What can hang from each mark
Z_409: Z_227 Z_999
Z_227: Z_41 Z_121 Z_409 Z_576 Z_999
Z_41: Z_227 Z_999
Z_569: Z_227
Z_23: Z_227
Z_576: Z_141 Z_227
Z_580: Z_121
Z_121: Z_227

Each row was made from one small tree. The marks that hang from a mark follow it in brackets, in the order of their numbers. Every link used is in the known rows. Write each row's tree.
Known rows
Z_41(Z_227(Z_121 Z_409) Z_999): [ -7 -54 -13  -1   4  -6  20  -9  10   4  -1 -12   6  10  13 -10  25   0
  -6   6  12  13]
Z_121(Z_227(Z_41 Z_409(Z_999) Z_576(Z_141))): [  8   8  -8   2  -2  22 -24   0  -7  -9  -2   6  12   9  39  11 -14   2
   6  -6 -14   1]
Z_569(Z_227(Z_121 Z_999)): [ -1   9  -5   4   2   1   0   4   2   1   4  -7  -6  11 -17   7   3  -2
   1   0   8 -17]
Z_23(Z_227(Z_121 Z_576(Z_141) Z_999)): [ -5  -1  10 -19   0  25  -3  15 -11   8  -7   9 -10   0  11 -11  43  -3
   3 -13  -4   1]
Z_409(Z_227(Z_41(Z_999) Z_576)): [  3  31 -19   6   2   0  -1  -8  -4 -12   3   0   8  24  -3  -4 -23   0
 -14 -16   4  -4]
Z_41(Z_227(Z_409 Z_576) Z_999): [  7 -45  -5   3   1   2  21  -9   2 -11  -1 -14  14  12  13 -15  34  -3
 -17   6   7  16]
Z_576(Z_141 Z_227): [ -9  -2  22   4  -4 -24 -19   9  -8  15  -1  -3 -13 -48 -38 -15   4   2
  35   5 -10  -7]
Z_576(Z_227(Z_409(Z_999))): [ -6  -5 -11  14   2 -13  -7   3   6   2   4  -9 -10  -7  14 -16  -2  -2
  33  10 -17   0]
Z_121(Z_227(Z_409 Z_576 Z_999)): [ 15 -13   0  14   0  24   5   5  -8 -19   0   5  -5  15  24  -4  15  -6
  -5  13   7   7]
Z_41(Z_227(Z_121 Z_409 Z_576(Z_141) Z_999)): [  0 -27  -5  -5  -2  31  14  -2   2  -2  -9   5  -2  18  26   4  46  -5
   2  -7  -1  17]
Z_121(Z_227(Z_409(Z_999) Z_576)): [  8 -14  -6   5   0  29  -1   7  -5 -16   4 -11  16  15  24   1 -13  -1
   2   7  -5   0]
Z_409(Z_227(Z_576(Z_141))): [  3  16  13   0  -8  12  -5   5  -4   0  -1  -5   6 -29 -42   4 -27  -1
  19 -14 -11  -8]
Z_23(Z_227): [  0  -8  22  -8   3 -24  -1   6 -10  15   2 -10  -1 -32 -19 -17 -10  -2
   4   9   0  -6]
Z_41(Z_227(Z_576)): [  3  -4   9  -8   0  10  20  -1 -13  -4   1 -18  22   3 -23  -2   6  -2
 -14   3   9   1]
Z_580(Z_121(Z_227)): [  7   9  30   5  -6 -18  -3   1   0  -2   9 -10  13 -23 -44  11 -38   5
 -14  25   7  -9]
Z_409(Z_227 Z_999): [ -4  25  -8  13  -1   4 -14   2  -1  -4   6 -22  10 -12 -16   3 -55  -2
  28  -5 -22 -16]
Z_121(Z_227): [  4  -9  19   6  -1  -5  -8   8 -16   0   5 -11  10 -24 -28  -3 -30   2
   4  15  10 -11]
Z_23(Z_227(Z_41)): [  1  21   7  -8   8 -30  -6  -3 -14  16   1   3  -3 -11   3 -10 -18  -1
  -7   2   4  -5]
Z_121(Z_227(Z_41 Z_409 Z_576(Z_141) Z_999)): [ 15   9  -3  10  -1  18 -18  -2 -12 -11  -5  22  -6   9  42   5  12  -2
  -2  -1  -2   9]
Z_576(Z_141 Z_227(Z_41 Z_121 Z_409 Z_999)): [-11  12 -19   7   3  -9 -12  -5   5  13  -6  28 -34  11  36  -5  28  -2
  27  -5  -4  10]
Z_23(Z_227(Z_576(Z_141))): [  2  -9  29 -19  -2   0  -6  11 -13  11  -4  -3   4 -35 -21 -14  14  -1
   5  -6  -7  -3]
Z_41(Z_227(Z_121) Z_999): [-13 -33  -6  -7   3  -2  12  -2  -3   3   0 -19  14   7  -9 -11  18   2
  -8   2  14   2]
Z_580(Z_121): [  2  25  30   2  -4 -39   9  -2  10   1   5  -7  -2 -35 -51  13 -32   2
 -19  13  -4  -7]

Write each row's tree
[ -3 -47 -17  -9   3  17  33  -6   8  -5  -2  -9  13  34  17 -10  39  -1
 -20  -2  16  17] : Z_41(Z_227(Z_121 Z_409 Z_576) Z_999)
[ -3 -15   8 -15  -2   7  18   6  12   7  -7  12 -11 -16  -9   9  11  -1
   0 -14  -1   7] : Z_227(Z_121 Z_409 Z_576(Z_141))
[-12  16 -14  -6   7 -22   3  -4   0   4  -1   6  -6   9   1  -2  -5   3
 -20 -12  11  -4] : Z_227(Z_41(Z_999) Z_121)
[-16  11 -25  -1   3  -4 -18  -2   9  15  -3  13 -15   9  35   0   2   3
  34 -10 -15   2] : Z_576(Z_141 Z_227(Z_41 Z_121 Z_409(Z_999)))
[ -7  -5 -21  -2   8 -27  11 -10  13   4  -2  14 -15  12  24  -1   1   1
 -17  -7  10   7] : Z_227(Z_41(Z_999) Z_121 Z_409)
[ -8   8  14 -21  -3  11  10  11  -2   6  -6   4  -2 -18 -34   9   4   1
  -3 -18   2  -6] : Z_227(Z_121 Z_576(Z_141))
[ -1   5 -19  -3  11  -8   6  -7   2  12  -4  22 -25  26  58  -8  17  -6
  -5   0   6  11] : Z_23(Z_227(Z_41 Z_121 Z_409 Z_999))
[-17 -10 -23   1   4   2   5   4  13   7   3  -4 -12  13  18  -9   2  -1
  29   4  -8   1] : Z_576(Z_227(Z_121 Z_409(Z_999)))
[  4 -18  -3  13   0   5 -14   4  -1  -7   4 -14  10  -9  21   0 -28   0
  16  14 -10  -4] : Z_121(Z_227(Z_409(Z_999)))
[ -5 -56  -5 -13  -2  17  14  -4   7   0  -7  -4  11   7  12  -7  47   1
  -4  -9   4  18] : Z_41(Z_227(Z_121 Z_409 Z_576(Z_141)) Z_999)
[  0  -4   0  -4  -1  18  11   7   8  -3  -9  18 -21  -2  15   6  35  -5
   1 -13  -8   9] : Z_227(Z_121 Z_409 Z_576(Z_141) Z_999)
[ -6 -18 -24 -12   3  37  26  -3   7  -6  -1 -16  19  38  30   7  13  -2
  -6  -5  -2  10] : Z_41(Z_227(Z_121 Z_409(Z_999) Z_576))
[ -1  13 -11  10   5 -34   3 -10   3  11   2  13 -21  -1  12 -10  -7  -1
  12  10   5   5] : Z_576(Z_227(Z_41 Z_409))
[  8  35  16   4  -2 -23  -8  -9  -3  -1   7   3  12  -3 -22  18 -48   6
 -26  18  11  -7] : Z_580(Z_121(Z_227(Z_41)))
[ 11  35  -3  -3   3  -8   4  -7  -6  -2   5  -3  12  20 -23  13 -20   1
 -25  -7  12 -16] : Z_569(Z_227(Z_41 Z_576))
[-10  21 -28   2   4  -8  -1  -8   4   2   2   2   1  23  -3  -1 -33   2
  -2 -14  10  -6] : Z_409(Z_227(Z_41(Z_999) Z_121))
[ -4  23  -6  -2  -5  37  -2   9  -1  -4  -4   7  -5   8 -11   6   0  -3
  17 -21  -7  -4] : Z_409(Z_227(Z_121 Z_576(Z_141) Z_999))
[ -6  18   7  -9  -2  21   2  13  -5  -4  -8  10 -13  -5  -7   4  27  -3
  -2 -18  -5  -3] : Z_227(Z_121 Z_576(Z_141) Z_999)
[ 12 -16  23  10  -5 -20   5  -6  13  -2   7  -3   5 -19 -19  11 -32   3
 -11  29   6   3] : Z_580(Z_121(Z_227(Z_409)))
[  9  18  21  16  -6  -7 -11   1  -4 -12   6  -3   2  -9 -18   7 -16   1
 -12  25   2  -6] : Z_580(Z_121(Z_227(Z_999)))
[ 10  15  27  -3  -7   6  10   4  -3 -12   7  -7  19  -1 -40  12 -22   4
 -29  17  12  -5] : Z_580(Z_121(Z_227(Z_576)))
[ -3 -24  15   9  -4 -27 -10   2   6  15  -2   4 -21 -45 -14 -14  12  -1
  37   9 -11   5] : Z_576(Z_141 Z_227(Z_409))
[ 10  -7  16   2 -10  17 -13   2  10 -14   2  -5  17 -11   4  17 -13   4
  -2   8 -20   4] : Z_580(Z_121(Z_227(Z_409(Z_999) Z_576(Z_141))))
[ 13 -14  -6   4  -1 -16 -13 -11   8  -4   0   6   4   2   8   2  19   3
 -12 -12  -2  -1] : Z_569(Z_227(Z_41(Z_999) Z_409 Z_576(Z_141)))
[ 13  46 -11   9   3   2  -4  -5  -9 -12   4   3   1  33   4  10   3  -3
 -23  -8   7 -12] : Z_569(Z_227(Z_41 Z_576 Z_999))
[-16  34 -11   2   2  -3 -20   2  -9  12  -5  21 -26   7  11  -6  23   1
  22  -9  -2  -2] : Z_576(Z_141 Z_227(Z_41 Z_121 Z_999))
[  0 -14 -11  -9  -3  25  -3   4  16   1   0  -8  10  10   5  17   7   1
  11 -17 -13  -8] : Z_569(Z_227(Z_121 Z_409(Z_999) Z_576(Z_141)))
[  6  17   8   9  -2 -28 -15 -10  -2  -8   8  -1  13   2 -10   2 -25   8
 -31  16  11  -4] : Z_580(Z_121(Z_227(Z_41(Z_999))))
